What can hang from each mark:
z_540: z_224 z_387
z_106: z_478 z_697
z_478: z_106 z_698
z_697: z_698
z_387: z_540
z_224: z_540
z_698: z_478 z_540 z_697

Each row was made from one small tree. The marks that hang from a mark follow it in brackets, in the order of their numbers. Every link used is in the known rows. Write each row's tree.
In the rows, 128 means zero.
Known rows:
z_106(z_697(z_698(z_478 z_540(z_387)))): [134 114 117 139 131 108  87 139 119 131 141 159 114 118 179 168  71]
z_106(z_478 z_697(z_698)): [122  80 134 146 106 121 105 134 157 173 163 127 123 131 172 135 110]
z_387(z_540(z_224)): [146 124 140 154 140  98 108 127  97 154 127 134 167 136 143 120  96]
z_698(z_478): [134 131 120 109 153  95 110 116 107 109 147 137 134 131 148 127 103]
z_698(z_540 z_697): [142 110 125 154 154 112  95 111  91 147 129 157 153 103 144 102  86]
z_697(z_698(z_478(z_106) z_540(z_224 z_387))): [164 127 116 198 135  79 102 169  94 119 131 187 138 128 171 156  58]
z_698(z_478(z_106) z_540(z_224 z_387) z_697): [161 146 118 210 167  74  91 145  54 127 111 191 143 116 152 113  51]
z_698(z_478(z_106) z_697): [135 144 134 153 155  85  99 123  82 114 155 153 147 148 157  79  86]
z_478(z_106 z_698(z_540(z_224 z_387) z_697)): [162 125 122 223 153  72 122 141  47 168  87 206 131 104 144 105  53]
z_697(z_698(z_540(z_224))): [153  91 127 170 140 113 112 144 120 149 133 154 147 106 162 159  86]
z_478(z_106 z_698(z_540(z_224 z_387))): [172 119 106 197 139  75 133 143  65 162  99 199 126 110 143 131  59]
z_478(z_106(z_697) z_698): [131 110 127 123 122 100 130 109 100 170 157 145 113 151 163 103  87]
z_478(z_106 z_698(z_540(z_387) z_697)): [155 126 119 198 139  74 116 132  58 158 104 203 134 114 142  90  59]
z_698(z_478(z_106)): [145 136 119 124 140  87 110 124 101 106 169 143 139 157 154 104  93]
z_697(z_698): [131  97 136 143 124 114 122 127 131 134 152 131 140 134 162 131 112]
z_106(z_478 z_697(z_698(z_540))): [137  77 124 149 107 125  88 142 159 178 158 143 134 110 169 149  91]
z_698(z_478 z_540 z_697): [140 132 125 139 173  97  84 120  88 122 133 162 151 105 148 116  77]
z_224(z_540): [122 128 141 122 152 113 118  92 105 138 147 121 161 142 140 115 100]
z_478(z_698(z_697)): [130 112 141 153 160  91 129 108  81 162 115 159 131 115 138  93  97]

Write each row's tree:
[127  95 135 141 103 121 111 126 131 150 187 123 127 168 191 114  95] => z_478(z_106(z_697(z_698)))
[130 105 129 112 138 118  85 131 138 133 165 143 128 125 182 163  79] => z_106(z_697(z_698(z_478 z_540)))
[155  95 108 187 134  91 117 141  99 204  89 185 103  83 143 158  68] => z_106(z_478(z_698(z_540(z_224 z_387))) z_697)
[148 138 101 137 133  96  87 127  91 126 151 165 117 138 170 130  60] => z_698(z_478(z_106(z_697)) z_540(z_387))
[154 118 126 209 170  81 122 131  53 174  69 200 126  81 135 127  63] => z_478(z_698(z_540(z_224 z_387) z_697))
[143 110 130 154 160  95 112 114  82 167 110 180 140  94 135 106  79] => z_478(z_698(z_540 z_697))
[115 111 138 109 135 115 100 126 136 129 170 123 117 145 183 147  97] => z_106(z_697(z_698(z_478)))
[144 112 124 128 142 102  95 141 130 113 152 158 147 116 163 157  85] => z_697(z_698(z_478 z_540))
[158 113 130 197 160  83 118 131  64 171 114 189 146 112 145 101  59] => z_478(z_106 z_698(z_540(z_224) z_697))
[137 123 133 141 125  90 110 145 124 106 177 146 143 162 172 120  91] => z_697(z_698(z_478(z_106)))
[136 120 140 169 142  82 129 118  75 159 133 169 138 139 145  71  86] => z_478(z_106 z_698(z_697))
[129 131 122 109 133 105 101 112 107 124 179 130 122 163 173 111  86] => z_698(z_478(z_106(z_697)))
[144  89 112 131 126 106 108 122 127 196 129 168 118  96 142 139  82] => z_106(z_478(z_698(z_540)) z_697)
[130  93 123 130 124 102 126 118 127 191 133 147 110 117 146 124 103] => z_106(z_478(z_698) z_697)
[151 139 121 193 182  83  91 137  61 131  93 184 135  91 146 133  62] => z_698(z_478 z_540(z_224 z_387) z_697)
[144 102 117 169 101 112  99 142 114 149 156 160 124 140 184 135  69] => z_478(z_106(z_697(z_698(z_540(z_387)))))
[152 114 108 152 119  93 118 124  82 169 127 181 107 128 159 123  62] => z_478(z_106(z_697) z_698(z_540(z_387)))
[145 104 116 124 123 107 114 116 101 170 152 165 123 132 161 119  69] => z_478(z_106(z_697) z_698(z_540))
[150 115 129 169 145  85 113 124  75 161 129 188 147 118 143  86  67] => z_478(z_106 z_698(z_540 z_697))
[142  91 127 144 104 125  96 135 132 154 183 144 139 147 187 129  77] => z_478(z_106(z_697(z_698(z_540))))
[140  86 115 177 101 112  94 146 139 174 131 162 122 106 168 154  82] => z_106(z_478 z_697(z_698(z_540(z_387))))
[158  93 108 147 131  88 117 134 120 177 117 182 136  89 124 134  87] => z_106(z_478(z_698(z_540)))
[147 101 125 176 149  87 106 132 102 186 105 191 144  86 125 107  80] => z_106(z_478(z_698(z_540 z_697)))
[160 135 104 166 165  85 103 138  79 122 104 176 128  97 144 159  69] => z_698(z_478 z_540(z_224 z_387))
